Each row was made from one path, in order. Every step used is in the known rows, and no mark comes twice. Write each row's path.
Known rows:
balu-zoti-furi: [ -9,   1,  -1,  -6,  12,   9,  -9,   8,  31, -13,  -8,   0,  11,   2,  10,
  -3,   6,   1,   4,  -6,  -7,   4,  -4,  -4,   1, -10]
zoti-balu-furi-manodas-fivunat: [  0,  -2,   4, -22, -12, -12,  -3,  16,  17,  -5,   3, -11,   1,   5,   2,
 -15,   8,  -1,  -3, -14,  -7,  10,   1,   3,   9, -21]
balu-furi-manodas: [-11,  -7,   4, -16,  -6,  -9,  -7,  21,  21, -10,  -2,  -8,   0,   0,   1,
  -9,  12,  -6,  -6, -13,  -5,   7,   2,  -1,  13, -11]
manodas-balu-zoti: [-18,   5,   0, -13,  11,   6, -10,  -4,  32, -13,   1,  -7,  -3,  -1,   0,
   2,   9,  -5,   4, -15,  -1,   1,   2,   1,   7,   4]
sodob-godo-balu-zoti-manodas-fivunat: [-11,  -7,   3, -17, -10,  13,   3,   3,  21,  -8, -10,  -2,  -3,  10,  -3,
   3,   0,  -7,  16, -17,  -7,  12,   3,   2, -11, -11]
godo-balu-zoti-manodas-fivunat: [-11,  -6,   6, -14,  -4,   3,  -1,   1,  19, -11,  -7,  -8,   6,  11,   5,
   4,   2,  -8,   9, -17,  -2,  10,   1,  -1,  -8, -11]
sodob-godo-balu-furi-manodas: [-12,  -9,   5, -19, -15,   0,   3,  21,  20,  -9, -11,  -4,  -5,  -3,  -2,
  -4,   8,  -7,  -1, -20,  -7,  15,   3,   1,   5,  -6]
furi-godo-balu: [-18,   4,  -3, -14, -10,  -6,  -9,   2,  15,  -3, -12,   3,  17,  -6,   7,
   4,   6,  -2,  -1, -14,   1,   5,   2,   4,  -1,   5]
sodob-godo-balu-zoti-furi: [-12,   0,  -1,  -9,   0,  18,   0,   7,  30, -12, -15,   5,   3,   0,   7,
   4,   0,  -1,   7, -12,  -9,  13,  -3,  -1,  -9,  -4]
fivunat-manodas-furi: [ -3,  -2,   9, -19,   4, -20,  -5,   3,  18, -11,  -7,  -7,  11,   9,  15,
   0,  -1,   5,  -5, -18,   0,  -5,   5,   0,  17, -10]
godo-balu: [-11,  -3,   3,  -9,  -5,   3, -11,   7,  20,  -6,  -5,  -4,  11,  -1,   9,
   4,   2,  -2,  -6, -15,   2,   7,   4,  -4,  -3,   2]
sodob-godo-balu-zoti: [-14,  -4,  -1, -10,  -4,  20,  -6,   6,  30, -11,  -9,   3,  -5,   0,  -3,
   3,   2,  -7,   9, -16,  -3,  11,   1,   1, -10,   1]
manodas-furi-balu-godo-sodob: [-11,   8,  -2, -20, -10, -17,  -4,   2,  37, -14,   0, -14,   5,   3,   5,
  -2,   2,   4,  12, -16,  -6,   5,  -3,   4,  15, -19]
manodas-zoti-furi-balu-godo: [-18,  19,  -6, -23,   3,   1,   2, -11,  30, -14,  -6,  -2,   7,  -2,   6,
  -7,   9,   3,  15, -12, -18,   1,   3,  -1,   6, -10]
sodob-godo-balu-furi: [-12,  -5,   5, -15, -12,   8,  -3,  20,  22,  -9,  -6,  -4,   2,   4,   1,
  -7,   3,  -1,  -4, -15,  -1,   7,   0,   1,  -1,  -8]
sodob-godo-balu-furi-manodas-fivunat: [ -5,  -9,   9, -22, -20,  -2,   5,  19,  18,  -3,  -4,  -9,  -9,   5,  -6,
  -9,   6,  -8,   4, -29, -12,  17,   2,   4,   0, -15]
godo-balu-furi-manodas: [-13, -10,   7, -15, -10, -10,  -1,  18,  18, -12,  -7, -11,   4,  -2,   4,
   0,  11,  -7,  -9, -20,  -3,  12,   2,  -1,   9,  -6]
fivunat-manodas-balu-godo: [-20,  13,   3, -26,   4,  -5,  -2,  -9,  21, -18,  -5,  -8,   2,   1,   7,
   6,   9,   2,   7, -19, -12,  -4,   6,   7,  19,   2]
manodas-zoti-furi: [-11,   9,  -2, -10,  11,   1,  -6,   1,  23,  -3,  -5,  -2,  14,   1,  10,
  -5,   2,   1,  -1, -11,  -8,   1,   1,  -6,  -1,  -7]
fivunat-manodas-furi-balu-godo-sodob: [ -9,   8,   2, -25,  -3, -24,  -1,  -4,  33, -16,  -9, -12,   4,   7,  13,
   4,   4,   7,  13, -21,  -7,   1,   1,   2,  22, -19]
manodas-balu-zoti-furi-godo-sodob: [-17,  17,  -8, -10,  10, -10,  -9,  -5,  32,  -6, -13,  -4,  10,  -5,  12,
   6,  11,  -2,  10, -14,  -4,   7,  -8,   6,   9,  -5]
fivunat-manodas-balu-furi: [-14,   6,  11, -23,   6, -15,  -4,   3,  18, -14,  -5, -12,   5,   5,  15,
  -1,  12,   1,  -9, -20,   1,  -4,   6,  -1,  23,  -7]
fivunat-manodas: [ -8,   0,   2, -17,   5,  -2, -10,   5,  19,  -8, -10,  -1,   8,   4,  13,
   3,   5,   3,  -1, -13,  -2,   0,   8,  -6,  10,  -2]
balu-godo: [-17,   4,  -3, -16,  -4,   8, -10,   9,  26, -14,   0,  -5,   6,   0,  -2,
  -8,   2,   2,   7, -11, -10,   0,   0,   5,   5,  -6]
zoti-furi-godo-balu: [-14,   7,  -1, -13,  -4,  -9,  -3,   4,  17,  -4, -19,   7,  25,  -7,  18,
   5,   5,   3,  -2, -11,  -3,   7,   0,   3,   1,  -1]
godo-balu-furi-manodas-zoti: [-16,  -2,   5, -14,  -3, -10,   2,   8,  18,  -6,  -3, -14,   1,   0,  -1,
  -6,  12, -12,  -6, -25,  -5,  11,   2,  -2,   4,  -3]
fivunat-manodas-balu: [-14,   6,   5, -21,   9,  -9,  -7,  -7,  18,  -8,  -7,  -5,   4,   0,  14,
   9,   8,   1,  -1, -19,  -1,  -1,   8,  -2,  17,   5]
fivunat-manodas-zoti: [-11,   5,   0, -17,  12,  -3,  -9,  -6,  18,  -4,  -7,  -5,   5,   5,   8,
  -1,   6,  -1,   2, -20,  -3,   0,   8,  -6,   5,   0]

Which path is each row?
[-13,   4,   6, -20,   2, -20,   2,  -8,  18, -13, -19,  -2,  14,   7,  12,
   6,   5,  -2,   3, -24,   1,  -1,   2,  12,   9,  -3]	fivunat-manodas-furi-godo-balu-zoti
[-16,   7,   4, -19,  17,  -1,  -7, -12,  26, -15,  -7,  -5,  -3,   3,  10,
   8,  11,  -4,   5, -19,  -2,  -3,   5,   0,  14,   4]	fivunat-manodas-balu-zoti
[-16,  -3,   2, -20, -10,   0,   7,  10,  19,  -5,  -7,  -6,  -8,  -2,  -8,
  -7,   9, -11,   3, -25, -10,  14,   4,   2,   0,  -4]	sodob-godo-balu-furi-manodas-zoti
[-12,  -5,   8, -11,  -7,  -3,  -7,  18,  20, -12,  -2, -12,  12,   3,   8,
  -6,   6,  -1, -12, -16,   3,   5,  -1,  -2,   3,  -9]	godo-balu-furi
[-20,   1,   7, -22,  -1, -12,  -1,   9,  16, -15,  -4, -12,  10,   5,   9,
   0,  10,   1,  -6,  -8,   3,  -3,   4,   0,  18,  -7]	zoti-manodas-balu-furi
[-14,   6,  -7,  -9,  -7,   3, -15,  13,  31, -12,   1, -10,   6,   1,   0,
  -2,   1,   2,   9, -14,  -7,   8,  -7,   3,   5, -13]	balu-godo-sodob
[-10,  17,  -8, -20,   2, -21,  -5,  -2,  14,  -2, -10,  -8,  13,   4,  15,
  -9,  10,   4,   2, -14,   3,   4,  -1,   4,  12, -16]	fivunat-manodas-zoti-balu-furi-godo-sodob
[-16,  15,  -8, -23,  -4,  -8,  -6,   0,  16,  -5,  -2,  -3,  14,   1,   6,
 -19,  10,   0,  -2,  -5,   0,  -2,   1,   9,   5, -10]	manodas-zoti-balu-furi-godo
[-15,  16,  -1, -19,   7, -16,   5, -13,  11,  -2, -23,   5,  22,  -1,  20,
   6,   8,   2,   1, -22,  -7,   3,   5,   1,   1,   2]	fivunat-manodas-zoti-furi-godo-balu
[-20,   1,   2, -22,   1,  -8,  -4,  -1,  16, -11,  -7,  -6,   9,   1,  10,
   9,   6,   0,   0,  -7,   2,  -2,   8,  -3,  12,   4]	zoti-manodas-balu
[ -7,  10,  -6, -19,   8,  -3,  -6, -11,  16,  -3,  -6,  -1,   7,   4,  15,
  -1,   4,   3,   1, -11,  -2,   0,  10,  -4,   5,  -1]	fivunat-manodas-zoti-balu
[-17,  -1,  -5, -20,   3,   2,  -5,  -4,  28, -19, -13,   2,   3,   2,   7,
   6,  13,  -3,  14,   0,  -1,   3,   8,  -9,   8,  -7]	furi-balu-zoti-manodas
[ -7,  -5,   4, -18,  -7,  -3,  -6,   7,  13,  -4,  -4,  -6,  11,  11,   4,
  -2,   0,   0,   6, -11,  -3,   2,   5,  -4,   2, -14]	zoti-manodas-fivunat
[-10,   9, -12, -13,  -9,   3, -12,   7,  29, -11,   3,  -8,   8,   0,   7,
  -3,  -1,   7,   8,  -6,  -5,   7,  -4,   6,   4, -13]	zoti-balu-godo-sodob
[-14,  -1,  -5, -14,   3,  -3,  -5,   0,  20,  -1,  -3,  -6,  -3,  -3,  -4,
  -4,   9, -10,   4, -19,  -9,   8,   7,  -3,   3,   2]	furi-manodas-zoti
[-12,  20,  -7, -22,   9, -10,   3, -13,  31, -11, -12,  -6,   6,   1,  16,
   2,  10,   7,  18, -19, -15,   8,   2,  -6,  12, -16]	fivunat-manodas-zoti-furi-balu-godo-sodob
[-12,   5,  -1, -19,  -7, -20,  -8,   6,  19,  -5,  -8,   0,  16,   3,   6,
  -7,   1,   3,  -1, -12,   1,  -4,   1,  11,  11,  -6]	manodas-furi-godo
[-27,   8,   2, -29,  -6, -20,  -2,   3,  12, -13, -11,  -3,  15,   0,   8,
  -3,  15,   0,  -2,  -7,   2,  -5,   4,   8,  19,  -5]	zoti-manodas-balu-furi-godo
[-14,  -4,   1,  -5,   3,   9,  -9,   4,  28, -13,  -5,  -5,   5,   2,   3,
   3,   6,  -8,   1, -15,   1,   7,   0,  -2,  -5,   0]	godo-balu-zoti
[-15,   4,  -1, -23, -12, -23,   2,   1,  28, -18,  -7, -13,  11,   7,   8,
   5,   1,   5,  14, -10,  -4,   3,   0,   2,  18, -19]	zoti-manodas-furi-balu-godo-sodob
[ -9,   4,  -4, -12,  -7, -24, -14,  10,  23,   1,  -7,  -9,  17,   4,   7,
  -3,   0,   3,   1, -16,   4,   4,  -6,   9,  10, -12]	manodas-furi-godo-sodob
[-13,  19, -10, -16,   2,  -5,  -2,  -7,  36,  -9,  -4,  -9,   7,  -3,   7,
  -3,   8,   3,  16, -14, -15,   9,  -3,  -4,   6, -16]	manodas-zoti-furi-balu-godo-sodob
[ -4,  -6,   2, -18,  -7,  -5,  -9,   9,  20,   1,  -1,  -8,  -5,   3,  -3,
  -4,   6,  -6,   5, -22, -11,  11,   4,   0,   4, -10]	furi-manodas-fivunat
[-10,  -5,   2, -15,   0,   4,  -7,   3,  22, -10,  -4,  -7,   3,  13,   1,
  -2,   4,  -5,  12, -11,  -4,   4,   2,  -1,  -2, -15]	balu-zoti-manodas-fivunat
[-10,  17, -11, -19,   4,  -5,  -5,  -9,  24,  -8,  -3, -12,   6,   3,  10,
   0,   1,   4,  13, -16,  -9,   6,   1,   3,   8, -12]	fivunat-manodas-zoti-balu-godo-sodob
[-16,  13,   2, -21,   1, -28,  -9,   2,  18,  -8, -11, -11,   9,   1,  16,
   1,  16,   2,  -1, -22,   3,   1,   0,   7,  24,  -8]	fivunat-manodas-balu-furi-godo-sodob
[-14,   8,  -7, -21,  -7,   9,  -7,   4,  24, -15,   2,  -3,   7,  -1,   4,
  -6,  -1,   7,   6,  -2, -10,   0,   1,   7,   5,  -8]	zoti-balu-godo
[-16,   1,   0, -23,  -9, -25,  -2,   4,  12,  -7, -15,   1,  23,   5,   9,
   0,   1,   4,   2,  -5,   2,  -5,   3,   9,  13,  -7]	zoti-manodas-furi-godo
